In the rows, 128 means zero.
Known rows, with every step that occurs
gazo -> tazoka -> pakod -> fatute: [157 146 122 104 110 150 148  39 131 131  89 105 156 136 106 171 123 126
 144]
kele -> fatute -> gazo -> tazoka -> pakod: [138 113  80 110 122 150 138  49 150 134  81 112 160 141 100 133 107 132
 176]
gazo -> tazoka -> pakod: [146 132 122 115 101 133 133  49 138 125  87 103 147 140 118 164 128 125
 138]
gazo -> tazoka -> kele -> numu -> pakod: [145 126 173 104 118 118 106  75 108 144  85 125 148 130 149 201 168  82
 143]
numu -> pakod -> fatute -> kele -> lovit: [131 142  83  91 130 153 139 111 123 151 114 132 166 123 122  95 142 112
 144]
tazoka -> kele -> fatute -> pakod: [117 112 125  96 149 128 131  56 142 116 104 122 146 152 103 235 136  99
 147]
numu -> pakod -> fatute -> kele: [136 143  92 107 120 139 147 138 113 149 122 115 163 110 138 108 133 118
 137]
tazoka -> kele -> fatute: [118 107 134  96 160 131 127  98 146 132 102 117 139 140 120 201 131  99
 136]
numu -> pakod -> fatute: [128 140 117  99 131 142 143 117 115 137 123 120 152 117 150 146 146 103
 145]
lovit -> pakod -> fatute: [137 145 137  94 132 120 156  69 128 122 120 124 151 137 100 170 126 122
 121]
lovit -> pakod -> fatute -> kele -> numu: [149 140 158 107 116 106 149  78 106 137  94 129 170 137  89 116 110 142
 118]
gazo -> tazoka -> pakod -> fatute -> kele -> numu: [170 142 142 116  92 136 142  47 108 148  62 110 175 137  90 116 106 145
 139]
fatute -> gazo -> tazoka: [146 126 118 120 120 130 129 100 133 136 122 114 151 123 121 143 120 114
 153]
numu -> pakod: [117 127 116 109 123 125 128 125 123 130 120 119 143 120 164 141 150 102
 139]
tazoka -> kele -> numu -> pakod -> fatute -> gazo: [148 125 143  96 152 121 135 126 102 150 118 121 165 119 123 147 135  92
 154]
kele -> lovit -> pakod -> fatute: [131 145 129  79 141 137 147  42 137 124 113 140 152 150  84 160 136 116
 128]
fatute -> gazo: [131 118 115 119 138 119 138 137 133 128 136 111 149 122 123 118 107 118
 141]
pakod -> fatute -> kele -> numu: [146 133 164 117 119 124 141 117 103 146  94 121 168 126 109 106 104 136
 126]
fatute -> kele: [132 127 117 123 119 118 135 138 130 136 119 109 151 123 125 111 112 126
 119]
fatute -> kele -> numu: [134 119 161 127 111 107 124 125 110 139  92 120 159 130 123  98 108 135
 122]

Rows
[159 142 103  93 143 141 137 101 121 152 131 113 161 113 121 187 151  83
 162] | numu -> pakod -> fatute -> gazo -> tazoka -> kele
[129 134 106  97 125 116 136  69 142 127 109 134 155 146  84 112 126 127
 117] | fatute -> kele -> lovit -> pakod
[135 135  92 102 139 138 149 135 117 142 139 118 161 110 136 112 130 107
 160] | numu -> pakod -> fatute -> gazo
[157 141 123 110 127 146 145  92 126 142 125 115 161 120 105 153 116 116
 157] | pakod -> fatute -> gazo -> tazoka
[148 132  93 107 137 137 162  97 131 130 119 100 163 130  93 110  93 134
 149] | tazoka -> pakod -> fatute -> gazo
[120 118 160 114 115 116 119 114 103 134  94 130 149 127 165 127 148 108
 141] | kele -> numu -> pakod
[130 117 169 102 136 108 113 113 107 137  99 123 146 129 153 175 157  87
 132] | tazoka -> kele -> numu -> pakod
[131 133 160 103 123 134 134 106  96 141  96 130 159 124 151 134 143 110
 148] | kele -> numu -> pakod -> fatute
[137 140 113  97 135 148 143 100 131 145 112 127 163 134  94 109 118 123
 131] | pakod -> fatute -> kele -> lovit
[143 141 119 113 127 134 150 129 122 142 120 110 161 121 111 118 108 131
 123] | pakod -> fatute -> kele
[151 123 200 109 123 113 110  67 116 137  85 119 146 140 121 212 143  96
 130] | gazo -> tazoka -> kele -> numu
[156 151 143  69 144 137 135   4 141 133 104 135 152 153  68 237 158  91
 130] | gazo -> tazoka -> kele -> lovit -> pakod -> fatute
[128 122 135 121 106 112 123 134 101 146  93 125 161 120 152  85 133 121
 135] | fatute -> kele -> numu -> pakod
[154 147 111  84 132 143 145  25 139 134 114 140 165 143  69 153 130 114
 156] | kele -> lovit -> pakod -> fatute -> gazo -> tazoka
[155 140  97  77 151 156 128  72 130 153 124 130 162 126 105 179 160  76
 169] | numu -> pakod -> fatute -> gazo -> tazoka -> kele -> lovit
[139 127 135 107 132 129 140 124  97 147 112 128 168 117 136 100 126 114
 163] | kele -> numu -> pakod -> fatute -> gazo
[155 126 129 109 140 120 127 100 137 138 128 107 148 125 107 190 129  93
 142] | fatute -> gazo -> tazoka -> kele
[166 141 130  99 148 136 141  90 130 145 130 109 158 122  94 198 125  95
 149] | pakod -> fatute -> gazo -> tazoka -> kele
[138 138 107  82 152 133 153  62 138 128 129 137 162 143  72 128 118 120
 146] | kele -> lovit -> pakod -> fatute -> gazo
[147 137 114  72 173 124 149  60 142 131 133 131 158 145  59 175 129 100
 136] | tazoka -> kele -> lovit -> pakod -> fatute -> gazo
[153 132 116  83 146 118 125  32 150 131 117 132 151 149  69 193 144  93
 140] | fatute -> gazo -> tazoka -> kele -> lovit -> pakod
[172 138 170  94 138 110 140  40 114 139 103 127 166 139  70 197 128 106
 141] | lovit -> pakod -> fatute -> gazo -> tazoka -> kele -> numu
[170 131 176 104 141 127 132  80 111 150 102 119 165 129  94 187 122 101
 151] | pakod -> fatute -> gazo -> tazoka -> kele -> numu
[151 143  96 104 121 151 142 100 117 148 124 120 164 110 133 138 142 103
 171] | numu -> pakod -> fatute -> gazo -> tazoka
